What can hang from each mark
pubo: pubi
fipi: lezod limi pubo puzot
lide: kezaz lapokav lezod limi puzot
lapokav: fipi lide
zupan: kezaz lezod
lezod: fipi lide pubi zupan
kezaz: fipi
pubi: pubo
puzot: fipi zupan
limi: lide

Each row was made from one small tree. Brackets hold a mark, then the marks that hang from it, in alphabetical order. Every link used is in the known rows. Write each row's tree.
Known rows
(puzot (zupan (lezod fipi pubi))): [ 13 -17  -3 -14  37  -2 -28   0  -6 -14  11   7  22 -36   1  31 -34  47
  -5 -12  21   0   1  12  18  21 -40 -30   4  -4]
(fipi (lezod (lide kezaz limi) zupan) puzot): [-28  -5 -32  32   6 -45 -32  10  22   9  12 -24  27  31 -13 -22 -11 -49
   8  14 -32  27  -9  -8 -25 -44   3  -5  24  11]
(lide puzot): [ 13  25  24 -13  33  31  11   5  17  12  23 -10 -26 -12  23   5  27  19
 -11  -2 -21   6  25   9  -9  18   6   8 -18   4]
(pubo pubi): [  8  37  -6 -25  12   9  17  26  32  -1   3   6   9 -44  -8 -17  -2  19
   0  -9 -16   4  12   5  17  19 -21  28  -8  17]
(zupan (kezaz (fipi lezod limi pubo))): [ 10  24   1 -11 -75  10  -5  12 -37  19 -26  27 -11  -7 -16 -45 -15  -7
 -16   6 -17  -4   5  34  39 -13   2  -4  -3 -13]
(lapokav (fipi lezod limi pubo)): [  4   7 -20 -15 -61  14  23  20 -24  -6 -21   1 -25  28 -21 -11   6  -4
  -6   7  23  31  -8  23  21 -19 -13  -3  41 -32]
(lapokav fipi (lide kezaz lezod limi)): [ 10 -16  -7  22  -7   9 -14  15  24  46 -18   5  -4  41   3  34  44 -29
  21  10  68   0 -12 -36 -19 -16  42  42  -2  -9]
(kezaz (fipi (lezod pubi) limi pubo puzot)): [-16   3 -12  19 -60 -34   9 -10 -35   9 -27 -17 -14  47  -7 -35 -17 -27
  -2   7 -36   7  -3  18   0 -38 -10 -34  22  -7]
(limi (lide kezaz lapokav lezod)): [ 15 -24 -23   6  17  25   4 -10  31  51 -15  18  15   4 -27  18  42 -51
  12   4  26 -44  -8 -60 -15 -14  53  41   5  12]
(lide (puzot fipi)): [ 21   5  51 -31  31  27  38   2  -9  -6  27   8 -23  -8  22   9  17  27
  -7  -1  -8  -7  27   8 -13  31   1  -6 -11  -6]
(zupan (kezaz fipi)): [ 22   8  33 -34   0  13  -6  18  -8  21   7  34  -8 -59   5  -3   9  23
  -3   6 -26 -17  10  24  29  24   5   5 -33  -4]
(pubi pubo): [ 15   4  25 -44  25  22  26  12  24  18  10   9 -11 -38   3  18  12  29
  18   0  -2   7  24 -13   3  41 -14  37 -25   4]
(puzot (zupan (kezaz (fipi limi)) (lezod lide pubi))): [ 19  -2 -22  19  -9 -29 -29 -21 -36 -30 -18   2  22 -50 -10 -26 -23  18
  -5 -16   9 -34 -27   6  47  34 -11 -57 -34  18]
(lezod pubi): [  4   3   2 -18  29   1   0  -3   5   7  -7  13   8 -36  -2   9  17  -3
   1 -14 -32   3   8 -10  10  20 -19   9  11  -1]
(puzot zupan): [ -5  16  14 -16  18  25  -4  18  17 -27  20 -12  12 -25  10  26  -1  30
 -10 -10   3   2  15  23  24  30 -26   3  -4  11]
(lide kezaz lapokav (lezod pubi) limi (puzot zupan)): [-10 -14 -30  62  25  19 -46 -56  51  22   6 -23  29  54  24  27  21 -61
  11  -1  25 -33  21 -50 -25 -28  39  27 -26  26]
(lezod pubi zupan): [-12  -1 -26 -23  34 -11 -14 -11  30   1  -7  16  13 -46  -3  19 -10 -15
  -3  -7 -40  16   9   0  30  32 -34  -1  42   4]
(lide kezaz (puzot fipi zupan)): [  2   2  32 -14  34  27  23 -18  12 -21  45   5  -8  13  20  30   7   9
   1  13  22 -12  22  -1  -6  27   2  -5 -26  21]
(lapokav (fipi lezod limi (puzot zupan)) (lide kezaz)): [-18  32 -21  39 -36  -7 -15  23 -13 -18   2 -21  -4  58  14  33  -3  12
   6  20  65  21 -25   8 -12 -34  14  -4   5  18]
(zupan (lezod fipi (lide kezaz) pubi)): [ 14 -47 -17   1  40 -34  -3 -10  -9  21  -3  28   3 -46 -31  -3  -5  -8
  17  -6   3 -15 -29 -33  -4   1   6 -18   5 -11]
(limi (lide puzot)): [ 19  22  17 -10  36  27  10   4  16  17  10 -11 -14  -7   1   1  46   6
 -16  -4 -16  -4   0 -16 -23  25  30  14 -16   4]
(fipi (limi lide) (puzot zupan)): [-16  29 -12   6 -10   1   2  23  -3 -48   1 -42  22  27   9  -7  -1  29
 -19  -8  11  -9 -26   0  -6  -3   1 -13  -3  34]
(limi lide): [ 15   9  10 -27  22  16  11  24   7  11  -6   6   7 -28 -19   4  38   5
 -12 -12 -12  -7  -9 -18   0  24  10  20   6  -5]
(lezod fipi lide): [ -8 -37  29  -4  17 -10  15  39 -17  -6   6   6 -16 -47 -17  -8   2  27
  -1  -8 -23  -6 -28  12  -1  12  21   2  17 -26]
(kezaz (fipi (lezod (lide (puzot zupan)) pubi) pubo)): [-18 -19  10  57 -12 -26  -9 -48 -19  -6   6 -28 -20  25 -17  -8   1 -42
  -5   3 -32   3  -1  24   0  17  12 -47  -6 -11]
(puzot (fipi limi) zupan): [ -4   6  19 -24 -19  17  33  26 -22 -59   4  -5  12  -2  11   4 -17  40
 -11 -12  25 -19   3  20  30  34 -25 -13  15   7]
(fipi lezod limi (pubo pubi)): [ -4  55 -40   0 -63   3  19  22   1  -2 -30   1   4  11 -27 -58 -26  -9
 -14  -9  -6  14   6  14  28 -17 -27  21  20   8]
(lapokav (fipi pubo) lide): [  2  11  19 -16 -25  20  15  18  -8  -1 -27   2 -38  -3   2  38  26   9
  -6 -22  45  10  -7  14  19  15   1  32  24 -43]
(puzot (fipi lezod (limi lide)) (zupan kezaz)): [ 17  25   0 -11 -26  20  -9  19 -47 -36  -6  36  43  -9 -18 -18 -15  30
 -25   4  23 -14 -15   1  17  14  -1 -13  -4  18]
(kezaz (fipi limi puzot)): [ -6   9  16  -7 -33 -14  26  32 -14  -4   1 -31 -22  13  18 -21  -1  21
   1   5 -23 -11  -4  25   2  -9   6 -23  -2   6]

Write each row's tree
[-13   5 -24 -10  34 -28 -17 -23  25  17  13   7  16  -7   3  18 -35  -1
  21  25 -32  49  21  -8 -18   5 -42  -8  12  25] -> (fipi (lezod (pubi pubo) zupan) puzot)
[-10  10   0   9  28 -11 -19 -23   9  -8  25 -11  25  13  12  28 -25  23
  22  18  -6  36  20  -3 -27   4 -36 -12 -27  34] -> (fipi (lezod (pubi pubo)) (puzot zupan))
[  6 -54 -26   5  30  -5  15 -56  34  40   6  19  -7  28   6  55  20 -28
  60  36  52  -2  -5 -63 -46 -32  23  23 -22  18] -> (lide kezaz (lapokav (fipi puzot)) (lezod (pubi pubo)))
[  9 -15  31  15  17  27  -1 -11   9 -16  30 -23  15  59  35  13   1  13
  -5   8  35 -10  31   2 -26  16   2 -17 -26  18] -> (lide lezod limi (puzot fipi zupan))
[-28 -65 -22  -5  42 -43   7 -24  32  22   1  36  -6 -54 -30  18 -23 -28
  36  15 -22   7 -31 -42   0  32  13  19  15  -2] -> (lezod fipi (lide kezaz) (pubi pubo) zupan)
[ -6  14 -18  -5 -56  -1  22  15 -30 -19  -8 -17 -25  57  -2 -13  -4  10
  -6  16  19  39  -9  30  -6 -50 -18 -19  31 -18] -> (lapokav (fipi lezod limi pubo puzot))
[-21  -7  -9  34 -20 -14   4 -16  -9   8  -7 -13  -4  28 -21 -12   5 -57
   8  -6 -10 -14  -5 -10 -19 -65  24  14  14 -12] -> (fipi (lezod (lide kezaz lapokav)) pubo puzot)
[-14 -30   5  18  37 -33  -1 -29   3 -27   0  -8   9  -4   8 -11   1 -35
  -4 -16 -35  -4  -3 -16 -14  27   2 -18  25 -14] -> (lezod (lide limi (puzot fipi)) pubi zupan)
[ 28 -11 -12  -1  43 -25  -3 -15 -13  -2 -13   1  13 -50 -20  -7   7   3
   3 -28  -8  -8  -6 -19  11  28 -26 -31   4  -4] -> (zupan (lezod lide pubi))
[-20  35 -11  -6 -68 -26  42  15   2 -16 -19 -30 -19  23   3 -54 -29   3
  -2  -8 -14 -10  -6  26  17 -20 -13  -4  -6  12] -> (kezaz (fipi limi (pubo pubi) puzot))
[ 29  12  25 -18 -10   9 -22  21 -21  38  10  39   1 -45 -10 -12   2  14
  -2  21 -32   2  15  31  17   6   5  -7 -22  -6] -> (zupan (kezaz (fipi lezod)))
[  0 -21  44   6  -2  17  46 -26 -24 -29  -5 -10 -32  -2   3  -3  18 -20
  -9 -31   3 -44   9  -1  -5   6  28   9   8 -40] -> (lezod (lide lapokav (puzot (fipi pubo))))
[ 12   4   8 -12   8  -2   6  23 -14   1  26  -3 -11  17   4  22  10  29
   9  27   6  45   1  28 -28 -31 -15 -23  12 -10] -> (lapokav (fipi lezod puzot))
[ -7  30   2   1 -43 -26  18   9   1  12   3 -14 -10  21 -15 -36 -27  -8
   3  12 -27  17  13  37  -5 -29 -21 -12  -6   4] -> (kezaz (fipi lezod (pubo pubi) puzot))
[-12   1 -30  37 -19  13  -7   0   4 -27 -13 -41  31  50   8   7  -2   5
  -8  -5  42 -40 -21 -20 -15 -29  30  -5   2  36] -> (fipi (limi (lide lapokav lezod)) (puzot zupan))
[ -1   2 -11 -32 -50  19  39  16 -13 -22 -23  -4 -34  10  -6  -3  14   5
  -7  -8  29  12 -12  17  30  -2 -12  10  32 -30] -> (lapokav (fipi limi pubo))
[ 11  30   8   0 -41  -9 -14  27 -37  12   3  10  -1   1  12 -39 -19  26
  -7  25 -27   3  -1  33   0 -32   6 -28 -24  16] -> (zupan (kezaz (fipi lezod limi puzot)))
[  2 -44   1 -11  15  11   4  15  15  51  13  35 -10   3 -11  11   1  -1
  16  31  16  -6  -3 -16 -12 -12  25  13   4  10] -> (lide kezaz (lezod fipi))
[  5  19   8   5  23  22  -8   3  41  33  19 -16  -8  24  20  -8  38 -27
   2   1 -10  -3  22 -26 -23 -14  27  38 -29   5] -> (lide kezaz limi puzot)
[  0   3  21 -42 -50  15  55  17 -34 -32 -25  10 -15   9  -3 -22  -8   7
 -14 -22  10 -17   6  12  32  12 -23   5  33 -22] -> (puzot (fipi limi pubo))
[-26 -41  14  35  18 -48 -18  17 -18 -16  -4 -21  15   4   4 -21  -5   2
   5 -14 -39  -2 -35 -12 -43 -39  18  -7   5 -20] -> (lezod (fipi puzot) (lide limi) pubi)
[-16   2  -1  41 -47 -39  20  -2  -9  -3 -15 -29  -7   5 -26 -40 -20 -35
   9 -10 -26 -23 -11  20  -7 -44  18  -3   4 -17] -> (kezaz (fipi (lezod (lide lapokav)) (pubo pubi) puzot))
[  1 -48  -1   1  25  -3  -7  -1  -2  33  -3  32   1 -11  -7  11  -8  10
   8  16  -8   0  -5 -12 -13   1   6  -6  17   0] -> (lide (lezod fipi pubi))
[ 10  37 -18 -19  16   2 -47 -45 -14 -35   3   9  34  -8  26   8 -44  34
 -19 -17  22   7  18  16  23 -14 -68 -36 -39  30] -> (fipi pubo (puzot (zupan kezaz (lezod pubi))))
[ 16   3   8  19  19  27 -14  -1  29  33  11 -24  -3  44  27  -9  27  -6
  -3   8   2   3  30 -13 -33  -5  20   8 -27  14] -> (lide lezod limi puzot)
[-27 -18 -22  26 -34  23   5 -20  14   6   7 -10 -30  72  10  -7 -23  -9
  -6  26  45  -7  -4   2  -1 -20  30  -4  -8  27] -> (lide kezaz (lezod (fipi limi pubo)) (puzot zupan))
[ 37  18   6  -2  40   9 -43 -47  -2   4  24  10   6 -38  27  14 -12  32
 -10   1   6 -13  22  16  19  36 -18 -49 -68  23] -> (lide (puzot (zupan (kezaz fipi) (lezod pubi))))
[ 14   2  38 -32   5  26  46 -14 -16  -7  -2   6 -23  17  -6  -4  28  -5
 -19 -13   1 -15   5 -11 -15  25  15   6   1 -19] -> (limi (lide (puzot (fipi pubo))))
[  1 -15   4 -11 -33  28   7   9  13 -11 -22 -18  -7  12   2  22  29 -26
  -1 -31  33 -13   4  -1  13 -32   7  51  26 -66] -> (lide (lapokav (fipi pubo)) limi)
[ -4  27  12  12  -3   8 -23  34  25  33 -22  -5  10   6   9  12  33 -25
   4 -26  16 -17   3 -33   0  -6  29  66  -5 -11] -> (lapokav (lide kezaz limi))
[-19  14 -46   1  -2 -32  -8 -14  15   6  -8  -3  14  11   4  -5 -43  -1
  16  20 -24  42   5 -11  -8  -3 -35 -10  21  31] -> (fipi (lezod (pubi pubo) zupan) limi puzot)
[ 16  -4   4  21   0  -9 -24   8   2  35 -27   7   5   9  -4  36  26  -8
  29  -3  35  30  -4 -38 -27   9  10  46  -5 -34] -> (lapokav (fipi (lezod (pubi pubo))) (lide limi))
[-40 -50 -17   1   4 -36  -3 -14  -3 -17 -23  15 -10 -38 -28  -4 -32 -26
  -9 -16 -40   9 -30  10  25  14 -10  -9  62 -33] -> (lezod (fipi pubo) lide pubi zupan)
[ -3  17 -28 -30  36   1 -41 -19  19   2  -5  49  24 -72   6   8 -20  -1
 -13  -3 -38  16   9   0  39  26 -32   6  10  16] -> (lezod pubi (zupan kezaz))
[-12  -6  30  35  20  11 -50  11  -6 -32  27  -9   9 -15  25 -16 -12  37
 -21  -6  -5 -11 -17  18 -13  -4  38   4 -51  -2] -> (lezod fipi (lide limi (puzot (zupan kezaz))))
[ -2 -21 -43  21  11 -34 -58 -12  -5  -6 -13  31  33 -31 -23  -6  -3 -33
   1   8 -18  37 -27  -5   6 -10  -6 -11  24 -22] -> (lapokav (fipi (lezod (lide limi) pubi (zupan kezaz))))
[  8   8  47 -18  30  31  22  -4  -4 -38  41 -10  -8   3  31  27  -1  40
 -11   0  12  -7  27  22  -2  40 -12 -18 -17  10] -> (lide (puzot fipi zupan))
